Each row was made from one small tree. The marks that hang from a mark follow it in brackets, in the order of their numbers. Every link used is in the known rows. Write each row's tree.
Known rows:
Z_889{Z_133{Z_815} Z_346{Z_421}}: [-2.259  0.237  0.851  0.283  0.302  0.388 -3.938  3.330  0.032 -3.283
  1.278  1.569 -0.051  0.768  0.603  0.413]
Z_253{Z_141}: [-1.547 -0.679  1.379  0.346  0.076 -0.945 -3.833  0.941  0.958  0.846
  0.920 -0.545  2.203  5.206  0.782 -0.786]
Z_346{Z_421}: [-0.788 -1.779 -0.227 -3.901 -1.380  1.916 -3.502  4.632 -1.539  1.243
  3.393  1.494  3.679  5.379  2.268 -0.181]
Z_452{Z_791}: [-3.298 -3.116  1.231 -1.042 -0.419 -2.259 -3.901  3.284  1.726  0.925
  3.466  4.003  3.508  4.783  1.563  1.452]
Z_889{Z_346}: [-3.562 -2.680  0.190  0.197  0.935  1.266 -1.464  0.684  1.980  0.404
  2.923  1.850  1.507  4.490  1.004  0.883]
Z_815{Z_133{Z_889{Z_346{Z_141 Z_421{Z_145}}}}}: [-0.606 -2.117 -0.994 -2.102  1.363 -1.955  0.162  0.960  1.103  0.448
 -1.113 -1.046  0.759 -0.803 -0.648  0.864]
Z_346{Z_141 Z_421}: [-0.285  0.089 -2.809 -3.231 -0.294  1.764 -1.624  4.018 -1.505 -0.760
  3.698  0.112  3.899  4.497  1.851  2.128]
Z_421{Z_452}: [-3.796 -2.992  1.703  0.650 -2.023 -1.053 -2.800  2.423  1.985  0.910
  1.323  1.654  2.583  8.952  2.126  0.602]
Z_791{Z_452}: [-1.329 -3.753  2.291 -0.795 -1.233  0.724 -1.607  2.190 -1.196  2.773
  4.919  1.667  3.543  6.645  4.063  0.203]
Z_133{Z_815 Z_889{Z_346{Z_141 Z_421{Z_452{Z_791}}}}}: [-2.062 -1.541 -0.047 -0.509  1.316 -4.732 -2.513  2.193  0.515 -4.981
 -0.803  3.911  0.970 -0.969 -1.056  4.372]
Z_346{Z_141}: [-1.655 -0.543 -1.913 -0.886 -0.154 -0.268 -1.081  1.792  0.331 -0.960
  2.822 -0.181  3.098  5.846  1.925  2.283]
Z_421{Z_145 Z_452}: [-1.938 -1.412  2.751 -0.311 -1.200 -1.375  0.064  2.881  2.165  0.873
  0.350  1.302  1.444  6.954  1.104 -0.458]
Z_346{Z_141 Z_421{Z_452{Z_791}}}: [-2.610 -1.026 -1.378 -0.654 -0.297 -0.924 -2.279  4.843  1.244 -1.091
  3.365  2.923  4.108  5.067  0.906  3.944]
Z_815{Z_133{Z_889{Z_346{Z_141 Z_421}}}}: [-1.965 -3.256 -1.783 -1.310  0.801 -1.701 -1.882  0.615  0.997  0.488
 -0.384 -0.719  1.569  0.557  0.117  1.642]
Z_889{Z_133 Z_346{Z_141}}: [-3.532  0.749 -0.083  3.051  2.198  0.396 -1.356  0.034  2.304 -1.526
  3.236  0.168  0.817  2.818  0.318  2.540]
Z_815{Z_133{Z_889{Z_346{Z_141 Z_421{Z_452{Z_791}}}}}}: [-3.917 -4.237 -0.657  0.849  0.819 -3.966 -2.407  1.336  3.353  0.253
 -0.521  1.703  1.729  0.900 -0.794  3.221]

Which tree is each row?
[-1.251 -1.024 -0.354 -0.895  0.715 -3.111 -1.849  1.536 -0.571 -4.910
 -1.563  1.787  0.476  0.406 -0.428  3.313]
Z_133{Z_815 Z_889{Z_346{Z_141 Z_421{Z_452}}}}
[-1.620 -2.664  1.622 -1.286  0.468 -3.868 -2.987  0.159 -0.367 -3.223
 -1.564  2.271  0.004  0.417  0.230  1.048]
Z_133{Z_815 Z_889{Z_346}}
[-2.925 -3.763 -1.141  0.367  0.878 -3.108 -1.496 -1.024  2.349  0.369
 -1.001 -0.998  0.964  1.515  0.152  1.742]
Z_815{Z_133{Z_889{Z_346{Z_141}}}}
[-0.488 -2.125  0.841 -3.177  0.403 -2.258 -3.431  1.969 -1.910 -3.138
 -0.841  2.498  0.656 -0.630  0.169  0.920]
Z_133{Z_815 Z_889{Z_346{Z_421}}}
[-0.273  3.148 -0.513  0.011  1.913 -0.022  0.128  3.205  0.134 -5.077
  0.714  0.032 -0.788 -1.476 -0.610  1.591]
Z_889{Z_133{Z_815} Z_346{Z_141 Z_421{Z_145}}}
[-0.099 -0.612 -1.207 -2.544  1.262 -2.401 -1.941  1.507 -1.812 -4.656
 -0.689  1.464  0.735 -1.349 -0.234  2.785]
Z_133{Z_815 Z_889{Z_346{Z_141 Z_421}}}
[-1.299 -1.149 -0.573 -0.686  1.373 -3.959 -1.549 -0.385 -0.309 -4.826
 -1.378  1.175  0.192 -0.281 -0.131  2.950]
Z_133{Z_815 Z_889{Z_346{Z_141}}}
[-1.779  1.915 -1.469  0.917  1.286  0.290 -2.235  2.812  0.063 -5.171
  1.504  0.336  0.180  0.049  0.237  2.509]
Z_889{Z_133{Z_815} Z_346{Z_141 Z_421}}
[-2.325 -4.615  0.072 -1.775  0.012 -1.544 -3.225  1.068  1.007  1.942
 -0.578  0.261  1.446  1.158  0.382 -0.047]
Z_815{Z_133{Z_889{Z_346{Z_421}}}}
[-1.280 -1.117  1.266 -1.044  2.850 -2.801  0.080  1.705  1.252 -0.877
  1.267  3.703  1.690 -0.525 -1.780  3.505]
Z_133{Z_889{Z_346{Z_141 Z_421{Z_145 Z_452{Z_791}}}}}
[-1.574  2.693  0.381  1.887  1.273 -0.817  0.208  3.283  1.574 -5.244
 -0.266  0.467 -1.053  0.366 -0.830  2.155]
Z_889{Z_133{Z_815} Z_346{Z_141 Z_421{Z_145 Z_452}}}
[-3.055  1.375 -0.543  2.953  1.361 -1.519 -1.749  0.789  1.710 -5.276
  0.748  0.054 -0.528  1.202  0.282  2.641]
Z_889{Z_133{Z_815} Z_346{Z_141}}
[-3.308 -5.111  0.690 -0.207  0.052 -2.935 -2.766 -0.581  2.297  1.803
 -1.233  0.064  0.847  2.079  0.480  0.038]
Z_815{Z_133{Z_889{Z_346}}}
[-3.055 -3.710 -1.008  0.334  0.201 -2.397 -1.783  0.665  2.303  0.388
 -1.251 -0.353  1.309  2.237 -0.123  2.107]
Z_815{Z_133{Z_889{Z_346{Z_141 Z_421{Z_452}}}}}
[-3.898  0.958 -0.097  3.154  1.251 -2.146 -2.826  3.572  2.493 -5.354
  1.263  2.834  0.356  0.568 -0.663  4.109]
Z_889{Z_133{Z_815} Z_346{Z_141 Z_421{Z_452{Z_791}}}}
[ 0.075  0.065  0.435 -1.643  1.324 -3.341  0.241  1.841 -0.479 -4.874
 -2.245  1.517 -0.364 -1.007 -1.128  2.505]
Z_133{Z_815 Z_889{Z_346{Z_141 Z_421{Z_145 Z_452}}}}
